In the rows, zero is written as 128.
Known rows, with every step that occurs:
w-m-b: [116 152 144 100 114 124 103 131  45 132  88 133 141 138 140 100 162  72
 151 118 128 161 131 142 119 126  76 147 102 119]
c-u-w-m-b-l: [ 97 181 176  70 144  75 111  89  44 155  72 164 108 124 121  78 186  70
 167 100 139 221  96 164  92 126  70 140 116 131]
b-l-c-m: [101 134 156 121 163  48  91  95 145 153  81 158 113 104 117  94 187 122
 120 110 136 154  95 135  98 116 121 117 138 129]
k-x-j: [142 114  90 141 156 138 118 112 142 128 153  95 186 117  86 188 104 153
 166 141 106  85 117 121 157 137 175 136 116  96]
l-b-u-w-m: [ 77 141 172  88 110  84  89 110  95 116 100 148 101 158 114  82 147  62
 145 104 120 200 108 165 118 142  70 181 102 108]
m-b-u: [ 90 152 134 123 116 105  99  97  93 119 115 130  84 158 136 115 143  80
 128 141 136 171 121 150 125 150 108 146 102 107]
l-w-u: [ 89 110 159 130 130  81  95 118 131 125 131 155  84 154 165 115 171  74
 104 114 124 152 150 147 135 134 107 130 117  81]
c-m: [ 88 134 130 111 144  92  91 107 137 144  98 125 141 119 115 116 147 112
 127 110 120 126 112 138 110 113 118 133 123 138]
u-w: [102 130 160  83 124 127 139 116 122 131 122 118 118 130 130 103 103 115
 135 118 119 177 102 159 113 117 119 144 126 135]
r-j: [130 135 122 115 136 141 127 105 104 143 130 147 160 133 123 139  95 106
 104 155 137 141 143 146 120 124 119 136 122 133]
b-m: [124 150 139 115 139  83 100 106 118 133 109 148 111 118 118 105 132 112
 152 116 149 167 115 124 123 148 112 150 144 117]
h-c-l-w-m-b-u-x: [ 75 130 145 127 104  83 102 160  74 139  67 142  81 179 117  97 179  80
 130 125 159 181 115 159 104 104 110 115 116  98]
h-c: [100 105 126 123 140 113 138 148 134 128 107 112 100 142 123  84 158 123
 159 116 141 111 130 131 113  91 140 103 132 144]
l-w-m-b-u: [ 77 144 152 119 126  78  75 106  76 117 102 146  86 162 137  99 171  55
 127 125 134 184 129 151 126 152  79 166  98  98]
w-m-b-l-c-u-x-k: [121 157 119 115  71  92 102 128  51 138  68 165 115 136  88 127 156 126
 144 118 148 157 113 122  98 142 124  93 119  94]
x-u: [153 134  87 135 140 130 100 119 122 115 141 118 115 112 129 145 110 153
 156 109 114 135 146 145 127 140 125  98 132 158]
x-u-w-m-b-l: [134 182 156  82 139  99 104 102  33 146  85 161 112 116 128 100 169  99
 173 105 137 227 109 169 103 144  75 126 119 153]
u-b: [108 135 136 107  88 128 131 112  81 122 102 125 108 135 110 113 112 118
 140 141 135 138 121 144 102 137 124 146 130 124]
k-x-u-w-m-b-l: [141 186 141  85 149  99 101  96  46 133  91 145 115 109 112 120 176 125
 179  99 126 209 111 161 111 149  90 127 114 147]
b-m-w-u: [ 80 135 172  74 129  76  89  91 109 137 119 157  87 145 197  97 161  58
 156 100 131 207 130 158 129 142  91 141 112  92]
l-c: [132 104 144 141 136  96 124 128 157 123 119 138 104 121 139 101 148 131
 111 131 134 130 122 122 120 120 137 117 138 107]
m-b-l-w-u-x-j: [118 125 138 138 121 106 112 128  73 162 115 170 141 161 122 161 135  78
 140 153 142 182 106 151 127 136 149 110 119  67]
k-x-u: [164 140  63 140 155 129  96 111 143  94 152  93 119 101 102 177 121 193
 164 105 100 107 150 135 140 148 149 101 127 150]
b-l-c-u-w: [ 76 133 181  74 159  57 128  81 140 144 101 140  79 120 121  65 147  97
 138  97 126 198  86 165  84 103 111 130 137 119]
h-c-u: [ 60 113 127 106 162  70 122 113 148 134 102 110  85 139 110  69 169  92
 166  90 132 110 127 140  91  77 124 105 129 129]
m-w-u-b-l-c-h: [ 93 164 176 108 124  85 133  82 117 166  82 162  80 148 170  69 190  94
 143 113 156 223 109 149  92 116 105 108 124  87]
w-u-x-k: [129 138  99 132  40 140 112 146  86 124 112 150 123 159 113 163 112 145
 136 136 136 130 137 125 134 159 148  89 116  86]
m-w-u: [ 84 120 167  82 122 106 107 105 116 135 132 143  97 153 204 111 159  68
 142 109 117 182 137 161 133 128 101 126 100  99]
k-x-u-w-m: [122 144 125  82 143 113  90 116 108 112 118 111 136 121 110 112 130 130
 194  86  99 167 134 162 128 139  89 146 117 141]
c-m-b: [ 89 152 136 101 126 107  96 108  73 144  80 119 133 125 130 112 157  85
 118 119 124 149 107 146 102 108 103 133 106 133]

Rows:
[ 99 160 179  77 112  88 119  82  59 147  93 175  79 135 151 103 170  91
 157 123 147 214 111 165 101 152 103 131 122 118] : m-w-u-b-l
[ 97 128 139 131 131  86  95 117  76 170 100 168 149 155 116 155 146  71
 141 143 138 180  97 156 118 127 145 112 118  72] : c-m-b-l-w-u-x-j
[ 68 127 186  77 145  52  82  81 125 153 100 166  87 137 195  89 200  65
 137  97 126 202 115 166 113 124  98 118 109 100] : b-l-c-m-w-u
[ 74 142 180  83 108  85  88 116  89 131  80 135 106 150 117  73 156  63
 139  92 123 193 105 177 116 122  58 175 101 112] : c-l-b-u-w-m
[147 139  90 139  49 154 124 155  81 123 109 138 138 141  92 175  95 172
 123 142 139 121 124 110 127 152 160  93 125 111] : u-x-k
[ 43 112 167  70 139  74  88 101 125 147 102 134  92 153 192  81 187  56
 157  88 119 171 127 169 114 100 102 117 100 114] : h-c-m-w-u
[118 146 137 150 133 114 141 116 163 153 105 130 115 140 141  86 158 126
 125 119 147 159 121 120 110 102 124 106 134  95] : l-c-h
[ 71 151 165  79 114 108 116  91  93 124 113 119  82 153 137  91 115  78
 136 127 126 212  95 177 111 135 101 158 105 119] : m-b-u-w
[102 153 128 129  88 106 105 141  79 124  98 156 102 181 115 125 144  89
 147 145 149 193 117 149 114 146 118 131 112  92] : w-m-b-u-x
[129 144 138 114 153  71  76 111  73 116  97 156 111 114  97 125 184 127
 155  98 123 166 138 142 117 156  93 151 128 129] : k-x-u-b-l-w-m
[ 69  99 167 118 133  74  99 136 127 146  97 130  76 152 166  81 196  72
 113  94 133 133 147 163 126  90  97 107 119  93] : h-c-l-w-u
[110 166 164 101 106  88 120  87  71 143  94 176  81 138 124 102 167 102
 160 129 150 189 119 159 104 159 106 128 131 112] : w-u-b-l
[ 71 128 173  96 157  39  91 116  73 139  67 167  90 136 103  60 210  69
 159  89 143 169 126 147  88 115  79 148 131 121] : h-c-u-b-l-w-m
[ 52 133 168  63  92  91  94  82  76 136  88 137  90 151 163  93 148  62
 151 115 122 179 121 175  97 131  97 147 105 107] : c-m-w-u-b
[ 95 137 138 151 104  84  94 101 121 100 123 150  64 160 107 131 148  89
  87 134 132 160 111 140 123 153 121 157 105  98] : l-b-u
[ 73 123 161  70 153  97  98 102 113 148 103 124 133 116 170 118 152  93
 121 101 113 171 101 149 107 104 114 139 107 150] : c-m-w
[118 134 170 118 159  70  92 130  87 139  96 179 124 124 122 104 194  93
 131 103 137 175 129 132 123 141  82 153 128 120] : b-l-w-m
[ 83 144 165  99 110  52  81  87  83 126  88 163  67 141 126  84 146  69
 146 117 151 190 125 149 106 158  95 166 139  85] : l-w-u-b-m
[103 115 149 136 104 103 124 152  96 134  70 114  87 132 108 101 178 104
  79 100 137 114 103 144 102  69 115 114 114 129] : h-c-l-b
[ 38 121 167  59  99  83  99  92  79 136  79 129  78 155 161  69 162  59
 166 109 130 169 122 177  89 111 104 135 107 115] : h-c-m-w-u-b
[ 91 157 154  93  99  70  89  84  84 128  89 158  77 143 124  82 137  77
 174 120 151 186 125 152 108 162  94 160 137  89] : w-u-b-m
[ 88 135 147  99  77 111 113 100  85 123 105 139  87 158 136  99 133  84
 155 133 131 152 140 162 110 147 107 141 119  94] : w-u-b
[139 174 152 112 133 109 129 106  54 149  93 162 109 116 128 122 173 112
 133 130 150 190 104 140 109 139 110 119 122 137] : m-b-l
[ 75 138 168 101 106  92 113  95 116 109 118 135  66 155 115 104 119  83
 101 122 121 202  88 169 110 136 112 167 107 112] : l-b-u-w
[101 137 166  72 148  91 106 100  98 139 111 143 109 117 172 112 139  94
 141 105 137 204 103 137 117 132 108 152 124 133] : b-m-w
[101 144 169 120 162  62  95 107  70 149  83 167  99 112 126 121 194  93
  77 115 139 184 102 139 100 123 109 133 126 130] : c-m-b-l-w
[136 145  84 116 110 129 104  98  93  95 120  98 102 114  89 151 108 171
 168 123 112 122 139 149 111 153 141 125 128 142] : k-x-u-b
[135 178 161 102 135  99 112 112  40 150  81 173 123 123 126 103 190  92
 157 119 148 198 113 142 112 144  83 134 118 133] : w-m-b-l
[120 129 151 139  97 112 118 140  92 133  83 125 105 123 110 129 160 107
  57 110 129 124 101 141 112  93 107 130 112 120] : c-l-b
[115 131 129 136  87 116 124 150 124 132 121 161 105 175 137 136 139 108
 142 138 140 166 134 147 122 133 140  99 126  81] : w-u-x
[108 138 174 107 138  70  93 122  62 137  83 177 114 129 114  96 187  87
 136 110 140 180 127 141 110 146  79 162 130 119] : u-b-l-w-m
[ 98 111 140 113 134 117 135 154 122 159  75  90 115 126 128  75 168 125
 142  96 144  99 122 151 115  60 111  92 130 148] : h-c-l
[144 153 151 103 155  71 101  99  93 124  92 146  93 101 122  97 183 136
 156 108 129 196 108 152 107 136 109 114 127 124] : k-x-u-w-m-b-l-c
[ 57 125 168  72 133  82  82  91 122 146 112 142 106 147 195 103 172  58
 141  97 113 179 127 167 121 120  95 130  98 106] : c-m-w-u
[ 84 126 180  76 135  72 103 118  79 143  72 133  80 120 159  89 172  77
 112  86 145 192  87 148  99  91 102 141 115 136] : h-c-l-b-m-w
[ 80 135 179  85 115  68  83  93  97 128 112 166  71 151 186 104 171  47
 125 100 130 211 119 157 122 140  92 148 102  86] : l-b-m-w-u
[105 151 122 138  90 114 118 137  90 123 108 149  91 175 116 138 129 105
 128 156 152 186 111 146 112 142 140 120 117  95] : m-b-u-x
[ 99 135 166  74 125 111 110 127  98 133 104 133 142 136 127  80 135  88
 171 101 118 181 120 158 121 126  75 164 118 127] : u-w-m
